Every row comes from one small tree of marks. The marks that hang from a mark follow it in brackets, in alphabetical order. Every link used is in the known rows. Which tree was each row made from?
Known rows
M[K[L] N T[Z]]: [ -2.0   1.8   8.7  -7.3   9.7  -2.0  34.5  -8.8  -2.2  -5.2  17.3 -60.4
 -26.3   7.7   2.8  -4.7   2.4 -20.4  13.4 -16.5 -11.8]
M[K]: [ 13.3   3.8  22.8  -3.0  -7.8  10.1  -9.4  -2.1   0.9  -2.8   4.0 -10.3
 -26.1  -9.8   3.2   5.6  -0.4   4.9  -3.3   0.7  -5.2]
M[N[G] T]: [  3.0  12.9   6.4 -18.4 -15.6  -3.0  20.2   6.7  -9.3  -5.7  -9.5 -15.8
 -26.6  14.9  11.8   3.8   4.0 -30.4  19.4   0.3   0.6]
Q[Z[T]]: [-11.3   3.1  26.6 -10.4  -7.2  26.9  -6.3  -9.1  13.3 -30.5 -15.6  10.5
 -33.0  -4.8   1.2   5.6  31.0  -5.5  -7.4   2.8 -32.8]
M[N T]: [  2.5  19.6  15.2 -11.6 -15.8   7.0   7.7  -1.9  -6.3  -3.5  -3.0 -28.9
 -35.7   7.6   9.4  -2.0   8.2 -22.9  15.9   6.5  -9.1]
Q[Z]: [  2.1   5.4  28.7  -5.0 -14.6  21.8 -11.1  -6.4  12.1 -11.3  -7.8  14.8
 -38.2  -1.8  -2.4  14.5  15.1  -6.2   2.0  16.6 -25.0]
M[K N[G]]: [  6.7   8.7   5.0 -13.1  -0.7  -6.8   7.8   6.4  -1.1  -5.0 -10.0 -14.0
 -22.9  12.1   7.2  12.0  -6.7 -17.2   8.3  -2.1  -3.9]
G[N V]: [  6.0   8.2  19.9  -3.5  -8.4   7.5 -18.2  -3.2  21.2  -4.0  -8.6  19.6
 -15.7  -2.8  16.0   2.8  18.0  10.8   3.8  11.3  -1.1]
N[G[K T]]: [-14.2  -8.5   7.1 -44.7  -8.8  -5.9  -0.9   4.8  15.2  -3.4  -0.2   8.7
 -14.8   8.0   9.2  -4.0   3.8   5.2  12.4  -3.0  15.4]
G[K N V]: [  0.4  -6.1  10.2 -16.2  -9.0   4.5 -22.7  -2.8  26.9   0.4  -2.2   5.0
 -17.5  -1.3   8.5  -4.7  16.8  17.8  11.0   1.4   1.8]
N[G[K T V] M]: [-17.6 -13.6   5.3 -47.1   5.4 -19.8  -1.3  -7.3   6.4  11.4  -1.2   8.2
   3.0  -6.1  10.3  -5.2   0.1  13.6  12.9   1.2  26.5]
K[L]: [ 12.2   0.4  27.1   9.3 -11.6  13.8  -8.5 -15.1  18.6   2.0   0.4  -8.8
 -28.0 -15.0  -1.9  16.9   7.6 -14.6  -8.5  -0.8   0.2]
M[K N T[Z]]: [ -4.2   7.2   5.1 -20.6   6.5  -2.9  26.3   2.0 -11.4 -12.7  13.5 -50.2
 -32.9  16.1  11.6 -14.5   3.0 -11.6  18.2  -5.3 -15.1]
Z[T]: [ -3.3   3.4  20.2  -9.7  -6.3  17.5  -9.3 -10.4  10.0 -26.0 -12.4  -1.9
 -29.0 -11.4  10.6  -1.5  24.9  -4.5 -12.9  -2.6  -8.9]
M[K[L] N[G]]: [  8.0   2.0  10.1   2.2   1.7  -4.7  16.2  -2.2   6.5   1.8  -4.6 -25.4
 -16.8   3.9  -2.0  21.3  -6.8 -25.4   3.1 -13.7  -0.6]
N[G[T]]: [ -8.7   3.5  15.3 -31.4  -7.2  -2.1   3.9   3.8  10.1  -7.0  -5.4  22.9
 -12.8   5.8  15.3   3.8   4.9  -0.9   3.7   8.6  13.2]
G[N]: [  4.6   0.5  16.4  -8.8 -11.2   7.8  -9.5   0.3  16.0 -20.7  -5.2  14.3
 -28.1   5.1  14.0  -0.9   5.7   4.4  -1.2   5.5  -4.3]
N[G M]: [  6.5  -8.7   9.7 -21.9  -4.1 -11.1   4.8  -7.2  -7.7 -11.7  -9.0   9.5
 -20.0  -4.2  10.0   9.5 -12.1 -10.6  -4.3   3.3  14.7]
G[K V]: [  5.5   0.4  18.6 -12.3 -13.4   8.1 -28.6  -9.3  19.5  15.3  -0.9  -6.6
 -23.6 -14.3  -0.2   4.4  19.1   8.0  10.1   7.6   5.1]
M[K[L] N T]: [  7.4  10.4  20.0   4.8  -6.6   7.7  21.8  -6.3  -4.6   6.8  10.6 -52.4
 -20.5  -1.8  -4.3   6.4   1.1 -20.6   9.5 -16.6  -9.7]

Write each row's tree
[  5.3   2.7  10.9  -3.2  -7.5  -2.2  33.3   1.5 -10.1   3.8   3.8 -40.1
 -10.8   5.3  -1.4  11.8  -3.0 -27.7  13.2 -21.7   0.6] | M[K[L] N[G] T]
[ -0.2 -19.4  11.9 -14.2  13.7  -7.5  35.6 -17.0 -15.7 -10.4  25.4 -51.4
 -15.3 -10.8   1.0 -10.2 -10.9  -2.8   1.5 -22.4   2.9] | N[M[K[L] T[Z]]]
[-25.9  -8.0   5.7 -41.2  26.6 -19.4  11.0 -10.1  14.9 -17.0   5.6  12.0
  -4.5   9.0  26.9 -21.2   5.6  23.8   8.2   9.9   8.0] | G[N[M] T[Z] V]
[ 11.0 -14.3  17.6   0.5   8.7 -11.1   8.6 -15.6  -1.5  16.3  -0.3  -9.8
   8.1 -23.6  -1.9  21.4  -7.3  -1.5  -4.9 -11.6  17.7] | N[G[V] M[K[L]]]
[-22.5  -3.9   8.1 -42.6  10.4  -6.4  -8.0  -7.0  26.2   5.0  10.6  -7.1
 -18.9   1.6  12.6 -16.0  22.3  20.1  17.7   9.1   7.7] | G[K T[Z] V]
[-20.3  -2.6  13.1 -34.9  -2.4  -1.1 -14.8  -0.7  30.9   1.9   4.0  11.9
  -4.1   5.0  15.6 -15.1  17.3  29.7  15.8   3.0   8.2] | G[K N T V]
[ -3.7 -17.2   5.4 -25.6   2.0  -8.6 -15.3 -10.7  13.8  -2.1  -1.6  -2.0
 -11.1  -7.5  10.1  -8.4   0.3  19.9   7.5  -0.9   9.6] | G[K N[M] V]
[-12.9  -8.5  20.0 -22.9  -6.2   5.3  -4.6 -11.9  26.7   7.7  11.6 -16.0
 -16.8  -6.6  -2.4  -1.1   6.0   3.0   4.9  -9.4   8.9] | G[K[L] T]
[ -2.2  -1.8  -2.5 -27.8  -9.5  -8.6  -2.2   3.4  11.7  -3.9 -11.9 -15.1
 -33.5  15.9   5.2   6.9  -0.3 -20.9  15.7  -1.0   3.3] | M[N[G[K]]]
[  2.3 -11.6  14.4  -3.6  -7.3   5.0 -15.2 -13.3  34.9   8.8   1.5  -7.2
  -9.9  -9.4   0.0   4.2  17.3   9.5   7.1 -10.0   4.9] | G[K[L] N V]
[-24.7 -18.8   1.7 -45.5  29.2 -19.2  25.4  -2.4   1.9 -32.9  18.3  -5.7
  -8.3  13.7  22.6 -26.7 -15.5  28.3   2.0  -6.9   1.4] | G[N[M[K]] T[Z]]
[  5.2  18.2   9.9  -8.2  -3.9  -6.1  -5.8  -0.3  11.3   9.7 -21.9   5.1
 -19.4   6.5  11.7  17.5  15.0 -20.5  13.5  15.4   2.1] | M[N[G[V]]]
[-26.7 -27.6  -8.7 -64.9  17.1 -27.8  21.0  -4.9   5.9 -19.3   7.7  -4.6
 -15.3  13.0  16.0 -18.4  -9.9   7.6  10.8  -6.7  20.5] | N[G[K T[Z]] M]
[  3.1  -5.1  15.3 -15.1   1.4  -4.0  13.0  -3.7 -15.7  -2.7  11.5 -15.4
   4.1  -9.4  12.8 -14.3  -2.0  20.9   9.0 -10.1   3.5] | G[N[M[K T]] V]
[  0.7 -23.4   0.3 -35.3  -4.9 -14.0   0.6  -6.2  -0.9  -7.6  -3.9  -4.8
 -20.5  -3.8   4.8   1.5 -13.4  -3.5   2.7  -7.0  17.3] | N[G[K] M]
[  6.0  16.5  15.6  -9.6  -8.5   5.8  12.7   2.2 -13.6  -2.0   7.2 -41.1
 -26.5   4.6   5.6  -3.3   0.3 -12.3  15.6  -4.6 -11.7] | M[K N T]
[  2.8 -22.9   7.7 -15.0   0.6 -13.5  -1.8 -19.3  12.6  18.8  -1.8 -10.5
  -1.6 -19.6  -4.0  14.5  -1.8  -6.3   2.8 -11.5  23.6] | N[G[K[L] V] M]
[  9.6 -13.9   9.6 -20.2   2.3 -11.5   9.6  -2.5 -15.2  -8.7  -0.7  -3.8
 -12.6  -8.0   5.9   7.8 -20.5  -0.3  -5.5  -7.5  10.9] | N[G M[K]]
[  2.7  -3.9  14.9 -11.1   3.1  -5.1 -10.3 -12.7   9.0  -7.5  -7.4  13.2
 -11.6  -7.8  15.7  -1.2   2.9  13.1   0.0   8.5   5.1] | G[N[M] V]
[ 10.4 -11.3  23.6  -2.2  -3.0   1.2  23.1 -15.2 -19.2   2.4  19.2 -42.6
  -8.5 -21.2  -5.2   0.5 -12.9  -3.1  -2.7 -22.9   5.7] | N[M[K[L] T]]
[-21.9 -14.4   1.0 -51.8  20.4 -24.6  25.5  -5.3  -1.0 -23.3   2.4  10.3
 -15.1  11.0  22.1 -11.4 -10.0  -0.6   3.2   4.7  16.8] | N[G[T[Z]] M]
[  7.9  14.9   9.5  -6.8   1.9  -7.2   0.0   3.2   2.2  12.6 -12.7  -9.1
 -11.4   3.2   8.4  16.3   6.6  -9.8  13.0   5.2  -0.5] | M[K N[G[V]]]
[ -0.9  -5.0   1.8 -18.8 -15.2  -4.8  22.8  -2.8   4.1   5.7   0.9 -41.0
 -20.6   9.3  -3.9   5.7   2.6 -32.6  19.6 -21.6   7.1] | M[N[G[K[L]]] T]
[  1.4  -3.2  13.1 -19.1  -0.1   4.1  21.7   0.6 -12.0 -13.8  19.0 -33.9
 -27.4   0.9   9.6 -14.8   5.7   3.1  10.0  -7.6  -6.5] | M[K T[Z]]
[ -0.7   5.1   1.1 -22.0  -5.7  -9.0 -10.5  -0.8  16.7  13.3 -15.9  -9.4
 -20.0   7.1   6.6   9.2  13.4 -12.9  21.2   6.1   5.1] | M[N[G[K V]]]
[-22.8   3.2  11.2 -33.7  14.8  -6.9   3.3  -2.4  28.2 -14.1   4.4  17.2
 -10.1  13.7  27.3 -16.6  21.7  22.9  13.2  12.8   2.0] | G[N T[Z] V]
[ -7.6   9.7  20.6 -24.5  -3.9  -3.1  -3.7   0.8  13.5   9.9  -9.6  28.0
  -1.0  -2.0  15.9   7.9  17.4   5.6   9.7  14.3  16.6] | N[G[T V]]
